Each row comes from the steps of one path. Every step used is in the known rows, and no mark comes twice. Write the path behind each row, first mark first.
Known rows:
vudov > fofo > salat: [ -4  -2 -10 -21   3  -3   9  -3  -4  -3  -7  10   8  -4  -1  10  -7   4
   8  -8  15   4  -9   8 -12   2   2  -2  12  -4]
bopi > lured > vudov > fofo: [  1  -4  -8 -38  -3  -3  18   0  -4   2  -1   9   8 -11  -7  -1  -1  -5
   5  -5   6  -1   2   8 -10   2   8  -5   7  -7]
bopi > lured > vudov > tovup > nafe > zato: [ -6  13  -2 -11  -4  -2   5  -4  -5  -3   1  -1  -3  12  -1   1  20  -9
   8  -3  -6  -4  10   3 -10  -2  16 -10 -13 -10]
salod > tovup: [  8   9   0 -19  -3  -5   7   1 -19   0   5  -8   5 -26  14  -8   8  -4
   9 -11  11  13  -5  -3 -35   0  17 -10  10  10]
tovup > nafe > zato: [ -3  16  -6   5  -6  -2  -5  -6   0   1  -5  -9   2  -5  11  -2  14  -5
  16  -8   4   0  -2 -21 -13   0  13  -2   2  -2]
nafe > tovup: [  2   9  -2 -13  -4 -12   6  -4 -19  14   1  -6  11  -9  15  -7  -1  -5
  11  -5  11   0  -5  -3 -33   0  19  -7   3  -1]
fofo > vudov: [  2   5 -14  -8   0  -9   7   0   0   4  -1   0   9 -14   4  -9  -7   1
  10  -4  15   5  -8  -5 -14   3  14  -6  -3   7]
tovup > nafe > zato > salat > fofo > vudov: [-12   8 -18  16   8  -9  -5  -3  46  -8  -8  27   7  17   9  -4   3  11
  19  -2   2  -3  -1   1   0   0   2  -3   4  -3]
tovup > vudov: [  3   8  -5 -19  -5  -4  12  -3  -5  10  -1  -4   7  -9   9  -4   1  -4
   8   0  12   7  -1 -14 -20   3  10  -5   1   1]
lured > vudov > zato: [ -3   7   2  -3  -2   3  17   0  -1  15   0   6   8 -15   9   2   8  -5
  13  -4   7   4  -8  -2  -7   6  16  -5  -7  -1]
bopi > lured > vudov > tovup > nafe: [ -1  10  -1 -24  -4  -6  10   0  -8  -6   4  -7  -4   2  -7  -3  19  -7
   2  -6   1  -4   8   0 -22   1  15 -11 -10  -8]
zato > vudov: [ -1   6  -5  -5   4  -4   2   3  -7  10  -4  -3  10 -26   7  -2   1  -2
   5   0  11   8  -3 -12 -25   5  10   0   6   6]
bopi > lured: [  3   5  -8 -37  -5  -9   7  -3 -14  -1  -6 -11  10 -32  -5 -16   1  -9
   5 -11  11   4   0 -11 -24   0  15  -6   2   5]
lured > vudov > tovup > nafe > zato: [ -7  16  -1  12  -3   0   6  -2  -5   2   7   4  -2  18  11  13  21  -5
  13  -1  -3  -3   2   6 -11   1  17  -9 -12  -9]
salat > fofo > vudov > lured: [ -8   4 -18 -17   5  -9  15  -3   4  -5  -5  21  11 -13  -3  -8  -6   4
  26 -10  14  -1  -4  -2  -4   1   7  -9  -3   9]
tovup > nafe: [  1  14  -4 -10  -6  -8  -1  -2  -5  -3  -2 -13   1 -15   4  -5  11  -3
  11 -13  10   0  -4 -24 -25   3  12  -4   7   0]
lured > vudov > zato > nafe > tovup: [-8 13  6 12  3  4 12 -4 -2 27  1 14  9 17 24  5  2 -2 15 -1  2 -4 -4 12
 -8  6 26 -6 -8 -8]
zato > salat: [ -2   8  -7 -14   2  -6   4   3   4   1  -2   3  13 -20   8   0  -6  -1
   8  -4   9   7  -6   0 -27   4   8  -3   8   3]
zato > salat > fofo > vudov: [ -7   0 -18  -6  11 -14   5   2  33  -4  -5  29  15   0   5  -5 -11  10
  12  -3  11   3  -7  10 -13   4   3  -5   5   4]
vudov > zato > nafe > tovup: [ -7  17   6   7   1   3   3  -7  -7  19  -5   3  10   6  22   4   0  -1
  12  -3   6  -2  -6   0 -12   6  23  -5   0  -6]
salat > fofo > vudov > tovup: [ -5   4 -12  -5   6 -13  12   1   7  -5   0  17   8   7   3   4   0   6
   8   0  12   1  -8  13 -12   5  12 -14  -7   1]
fofo > vudov > zato: [ -4   8  -4  -2   1  -1   4  -1   9   3  -7   4   7 -15   3  -5  -2   1
  12  -2  12   4 -10 -13   1   5  13  -5  -5   2]
salat > fofo > vudov: [ -2   0 -16  -8   5 -14  10  -1  13   1  -3  18  11  -4   5  -9  -4   6
  14  -6  15   2  -9   1 -11   3  10  -8   0   6]
salod > tovup > vudov: [  9  10   0 -20  -4  -2  13  -1  -9   6   6  -5   2 -10  15 -10   9  -2
   7  -4   9  14   2  -6 -28   1  12 -10   4   8]
zato > vudov > fofo: [ -4   1  -6 -11   5   1   4   3  -2   5  -8   3   9 -18   3  13  -6   3
   5   3  13   5  -1  -2 -17   7   1   2  16  -2]
salod > tovup > nafe > zato: [  4  18   0   2  -5  -1  -4  -4  -6  -3   3 -10  -3  -6  18  -6  21  -4
  15 -10   1   8   3 -13 -22  -2  14  -7   8   3]
salat > fofo > vudov > tovup > salod: [ -2   5  -3  -2   6 -14   9   2  16  -3   5   9   8   4  12   8   2   2
  10   5  15   4  -9  27 -16  -3  12 -11  -7  -1]
salat > fofo > vudov > zato > nafe: [-12   7  -9  11  10   0   8  -4  28   7 -10  26  11   8  12   0  -2  10
  15  -5   9   0 -10   6  10   9  14  -4  -4   2]
nafe > tovup > vudov > zato > salat > fofo: [-11   8   3  -6   5  -5  11  -4  35  15  -8  31  12  20  18   0  -3   7
  11   6   5  -1   0  12 -13   5   4  -6   5 -12]
fofo > salat: [ -2   3  -9 -15   2  -8   7  -4  -9   4  -5   2   9  -9   5  -6   0   1
  12 -10  14   7 -12   1 -20   0  11  -4  -2   4]

Write each row's path:
[  6  11   7 -11  -4 -13   3  -2  -8  16   7 -14  10 -13  24  -3  -3  -9
  13   1  13   4  -6   4 -37  -6  19  -5   2  -2]
nafe > tovup > salod
[ -7  21  -1   5   2   7  -3  -3  -5  -3  -5  -5  -5 -15  11  -1  20  -1
  22  -8  -1   7  13 -16 -14  -1   7  -4   4   7]
salod > tovup > nafe > zato > vudov > lured
[ -4  -2 -10 -24   2   0  13  -5   7   4  -7  15   5  13   2   8  -8   6
   8  -2  14   5  -3   6  -6   3  -2  -3   8  -8]
tovup > vudov > fofo > salat
[ -8  -4  -9 -10  10   1   4   1   6   3 -12  12   8  -3   0  11  -7   8
   6  -1  14   6  -3  12 -12   6  -3   1  13  -4]
zato > vudov > fofo > salat
[ -9   9  -6  10   3   5  -9  -2  12   0 -10   0   1   0   8  15   7   3
   9   2   4  -1   6 -11  -6   4  -2   4  16  -9]
tovup > nafe > zato > vudov > fofo
[ -3  15   1  -7  -4  -6   0   0 -11  -9   1 -12  -2  -3   2  10  16  -3
   5  -6   9   0  -3  -7 -28   4  13 -12  -1  -4]
vudov > tovup > nafe
[-17   8 -21   1  10  -3   8  -5  29  -7  -9  35  14   2   7   0 -10   6
  30  -3   3  -1   1   9   6  -2   3  -5  -3   3]
nafe > zato > salat > fofo > vudov > lured
[-13  18  -8   7   2   7  -5  -5  -2   2 -11  -6   0 -15   5   3  12  -3
  24  -6   2   1  10 -22  -6   0   6   1   0   1]
tovup > nafe > zato > vudov > lured
[  0   4  -2 -30  -2  -7  17   2 -15   0   4   1   6  -7  -6   1   8  -9
   2  -3   4   1   3  14 -22   0  20 -13 -12  -3]
bopi > lured > vudov > tovup
[ -3  -9 -12 -37   3  -3  19  -3   4   3  -5  17   6   6 -11  -4  -4   0
   7 -10   7   0  -1  20  -7   0   4  -3   4  -7]
bopi > lured > vudov > fofo > salat
[-12   7  -3  -5   7  -4   8   1  29  -1 -10  27  15 -12   6   4   2   6
  11  -3   7   2  -9   7 -10   7   5  -4   9   0]
vudov > zato > salat > fofo
[-12   4 -20 -16  11  -8  11   0  26 -10  -7  32  13  -8  -2  -5 -12   9
  25  -8  10   0  -2   8  -4   2   3  -6   1   7]
zato > salat > fofo > vudov > lured
[  1   4  -2 -22  -4  -4  13  -5  -2  15   0   6   7  13  11   8  -9   1
   8   4  10  -1   4   2 -20   2   4  -7  13 -13]
nafe > tovup > vudov > fofo
[ -2  13  -2  -1   1  -6   4  -6 -15  18   1  -2  11   7  23   0  -3  -2
  12  -5   8  -1  -5   1 -27   4  25  -7   4  -3]
zato > nafe > tovup
[ -5   9  -6  10   3   1  -1  -1  -2  13  -6   1  11 -16  16   4   3  -3
  12   4   6   7   0  -8 -14   3  10   1   1   3]
nafe > zato > vudov
[  4   6   8 -28  -1  -7  15   3  -6   3  11  -6   4 -11   5   2   7 -13
   3   4   6   4   1  27 -25  -4  19 -10 -13  -4]
bopi > lured > vudov > tovup > salod
[-12   8  -5  14  10  -4   8  -7  24  14  -7  28  12  24  19  -3  -5  10
  14  -2   8  -6  -7   9   3   6  18  -8  -3  -5]
salat > fofo > vudov > zato > nafe > tovup
[ -5   9 -15 -17   1  -3  12  -3  -9  -3  -4   3   8 -19  -3  -8 -10  -1
  23 -11  13   3  -3 -12  -6   1  10  -7  -8  10]
fofo > vudov > lured
[  7  14   2 -13  -5  -6   0   0  -9  -7   4 -15  -4 -14  11 -10  20  -1
   9 -15   7   8  -1 -15 -34   0  14 -10  11   8]
salod > tovup > nafe
[-11  14  -8   0   3   7   4  -3 -10   9  -9   2  10 -23   9   5   0  -5
  23  -2   5   4   6 -11  -6   0  10   0  -3   5]
nafe > zato > vudov > lured
[-8 13 -5 12  6  5  4 -4 13  7 -8  9  8  0 11  1 -4  4 11 -4  9  3 -9 -4
  8  9 18 -4 -7  2]
fofo > vudov > zato > nafe
[-11  11 -12   7   4  -7  -3  -4  34  -6  -7  19   8   7  13   0   8   5
  16  -5   0  -2  -1  -4 -13   1   3  -1  11  -5]
tovup > nafe > zato > salat > fofo
[-11  11 -12  15   4  -8  -1  -5  20  -9  -3  16   1  26   7   6  12   6
  15   0   3  -5  -1   4  -3   1  10 -12  -6  -7]
salat > fofo > vudov > tovup > nafe > zato
[ -4  -6 -11 -16   5  -1  19  -1   1   6  -1  21   7  11   1   8  -3   3
  12  -6  10   2  -7  22  -8   3   5  -2   4  -5]
lured > vudov > fofo > salat
[-1 18  9 -2  1 12 10 -4  5 11 -2  3  2  4 22  0 12  2  7 -3  5 10  0 -1
 -6  6 17 -8  2  4]
salod > tovup > vudov > zato > nafe
[  3  14   8 -14  -4   5  13  -2   1   8   0  -1   1 -11  15  -5  13   0
   7  -1   8  13  -1 -10 -14   3  11  -9   3   3]
salod > tovup > vudov > zato
[  1   9   8  -7   0  -6  14   5  -7   9  16  -4   6  -2  17  14   8 -10
   8   5   9   7  -6  26 -27  -2  19 -10 -13  -4]
lured > vudov > tovup > salod
[  3  10   0 -17  -5  -9  11  -6  -9  19   3  -3   8   7  16  -7  -1  -4
  10   1  10   2   3 -10 -29   0  14  -8   0  -5]
nafe > tovup > vudov
[  2   9   1  -3   2  -9   2   3   3  -1   8  -6   5  -4  12   8  -4  -3
   8   7  14   7  -7  18 -18  -3  14 -10 -11   1]
fofo > vudov > tovup > salod
[ -6   4 -12 -12   7 -12   8   2  20  -2  -5  22  16 -11   8  -1  -3   5
  11  -5  10   3  -7   7 -24   5   6  -4  12   4]
zato > salat > fofo
[ -6   8 -10   1   5 -13   2   0  18 -12  -2  13  -1  18  -1   2  12   8
   9  -4  10  -4  -4   3 -14   5   8 -13  -3  -3]
salat > fofo > vudov > tovup > nafe
[  3   0  -4 -27   2   2  14  -3   3  -1   0  14   0  12   9   2   2   8
   5  -4  11  11   1  14 -16   1   0  -8  13  -3]
salod > tovup > vudov > fofo > salat
[-16  15  -6  11   6  -6  -2  -1  28 -13  -4  23   5  18  11  16  15   5
  11   1  -1  -3   2  13 -15   2   6  -8   4  -9]
vudov > tovup > nafe > zato > salat > fofo
